(in the rows, 128 means zero)
Known rows, with every way that one mark hangs from another:
zanum(gebader(zozi) lofibi(sori(vipuzak(rinap(bava))))): [193 163 171 150 126 113 129  75 132 106 214 149 166  72 126 102 138 136
 152]
zanum(gebader(zozi) lofibi(sori(vipuzak))): [182 156 183 157 128 103 137  65 138 117 179 152 151  85 111  89 147 132
 138]
lofibi(sori(vipuzak)): [148 125 161 148 122  98 129  93 142 101 154 127 162  92 122 115 137 143
 115]
lofibi(sori(vipuzak(rinap(bava))) zanum(gebader(zozi))): [179 139 136 146 125 105 122  58 145  80 252 135 175  65 135 114 121 144
 137]
vipuzak(sori): [139 139 118 133 127 114 120 108 135 122 125 128 142 138 137 117 127 143
 144]
sori(lofibi vipuzak(rinap)): [134 119 175 123 131 127 113 110 138 114 118 128 169  83 161 124 141 160
 142]
vipuzak(rinap sori(lofibi(zanum))): [146 140  91 119 134 130  87  99 141 119 125 123 150 124 160 115 120 159
 151]
suzaf(rinap zanum(gebader lofibi(sori))): [185 165 118 154 120 119 114  57 117 111 123 152 121 112  99  91 151 139
 154]
zanum(gebader lofibi(sori(vipuzak))): [167 157 169 165 122 124 123  72 134 126 158 147 148  83 110  98 146 132
 144]
zanum(gebader lofibi): [158 160 144 155 121 145 129  88 124 149 115 154 129 117 121 115 142 130
 154]
rinap(bava vipuzak(sori(lofibi(zanum(gebader))))): [153 139 118 141 134 137  99  53 135 124 156 119 153 124 160 151 108 141
 171]
lofibi(sori): [159 135 139 149 119  95 135 100 136 119 133 134 145 123 114 124 129 139
 109]
vipuzak(rinap sori(lofibi)): [143 142 130 118 136 122 104 115 136 128 108 130 151 129 156 117 126 158
 154]
rinap(vipuzak): [146 124 132 145 126 132 126 100 134 128 107 123 156 126 142 154 144 146
 127]
zanum(lofibi): [157 149 135 147 120 133 125 110 124 141  95 141 130 128 128 121 145 135
 137]
vipuzak(rinap(bava) sori(lofibi)): [149 142 136 118 130 118 108 114 129 121 132 127 155 127 164 134 113 152
 163]
suzaf(rinap(bava)): [142 112 121 128 113 108 127  92 122 103 138 125 138 125 139 136 130 136
 147]
zozi(gebader): [154 129 115 135 124 131 141  92 125 134  94 151 148 128 134 131 137 146
 145]
sori(lofibi(zanum(gebader(zozi))) vipuzak(rinap(bava))): [156 128 167 127 132 123 118  64 140  94 204 135 170  68 166 125 120 151
 157]

Rows:
[141 133 139 141 126 131 117  67 137 132 127 142 135 110 142 133 121 142
 140]
sori(lofibi(zanum(gebader)))
[146 149 102 130 135 142  91  80 142 125 145 136 147 114 155 110 116 154
 167]
vipuzak(rinap sori(lofibi(zanum(gebader))))
[168 138 135 134 139 116 114  45 139 115 178 125 156 123 162 141 108 142
 164]
rinap(bava vipuzak(sori(lofibi(zanum(gebader(zozi))))))
[174 162 147 158 125 139 111  84 135 121 167 148 159  72 120  95 152 144
 151]
zanum(gebader lofibi(sori(vipuzak(rinap))))
[142 129 140 130 139 120 110  94 138 135  90 118 154 138 156 141 129 151
 148]
rinap(vipuzak(sori(lofibi)))
[155 133 132 159 122 116 116  56 146  99 194 133 157  77 119 108 131 139
 128]
lofibi(sori(vipuzak) zanum(gebader))
[166 133 150 151 127  96 130  49 150  88 218 135 161  78 120 101 129 139
 122]
lofibi(sori(vipuzak) zanum(gebader(zozi)))
[146 127 103 132 138 130  93  76 142 123 108 109 151 134 160 139 124 152
 146]
rinap(vipuzak(sori(lofibi(zanum))))
[139 128 143 135 131 147  98  73 143 112 156 134 164  67 158 118 134 157
 155]
sori(lofibi(zanum(gebader)) vipuzak(rinap))
[154 149 108 129 131 137  95  77 134 120 173 132 150 113 161 126 106 149
 177]
vipuzak(rinap(bava) sori(lofibi(zanum(gebader))))
[152 133 118 140 128 124 117  98 130 116 144 112 159 138 150 152 126 141
 154]
rinap(bava vipuzak(sori))
[180 144 143 145 118 104 111  70 113  77 152 125 143  87 118 103 150 143
 149]
suzaf(rinap(bava) zanum(lofibi(sori(vipuzak))))
[149 128 148 131 135 114 114  91 130 128 115 115 157 138 162 154 118 146
 158]
rinap(bava vipuzak(sori(lofibi)))
[172 154 140 147 125 127 107 104 135 114 147 133 160  85 124  99 154 149
 135]
zanum(lofibi(sori(vipuzak(rinap))))
[164 138 120 152 120 127 108  68 140  87 232 129 172  65 133 120 122 145
 143]
lofibi(sori(vipuzak(rinap(bava))) zanum(gebader))
[141 134 110 128 133 115  99  87 140 120 116 122 137 134 151 120 116 149
 145]
vipuzak(sori(lofibi(zanum)))
[154 141  99 119 130 125  93  97 134 110 154 119 151 123 166 131 108 154
 160]
vipuzak(rinap(bava) sori(lofibi(zanum)))
[165 148 112 137 120 129 110  88 110 110  83 137 120 124 124 106 159 146
 151]
suzaf(rinap zanum(lofibi))
[172 161 160 147 125 124 143  83 128 141 138 159 132 118 123 109 141 131
 149]
zanum(gebader(zozi) lofibi)
[157 133 153 134 131 109 131  60 141 123 146 147 140 111 144 124 118 142
 136]
sori(lofibi(zanum(gebader(zozi))))
[150 144 106 126 124 124 113 119 129 111 161 125 156 126 151 129 121 149
 163]
vipuzak(rinap(bava) sori)
[139 119 180 121 127 123 118 110 130 106 145 125 170  83 168 140 129 156
 150]
sori(lofibi vipuzak(rinap(bava)))
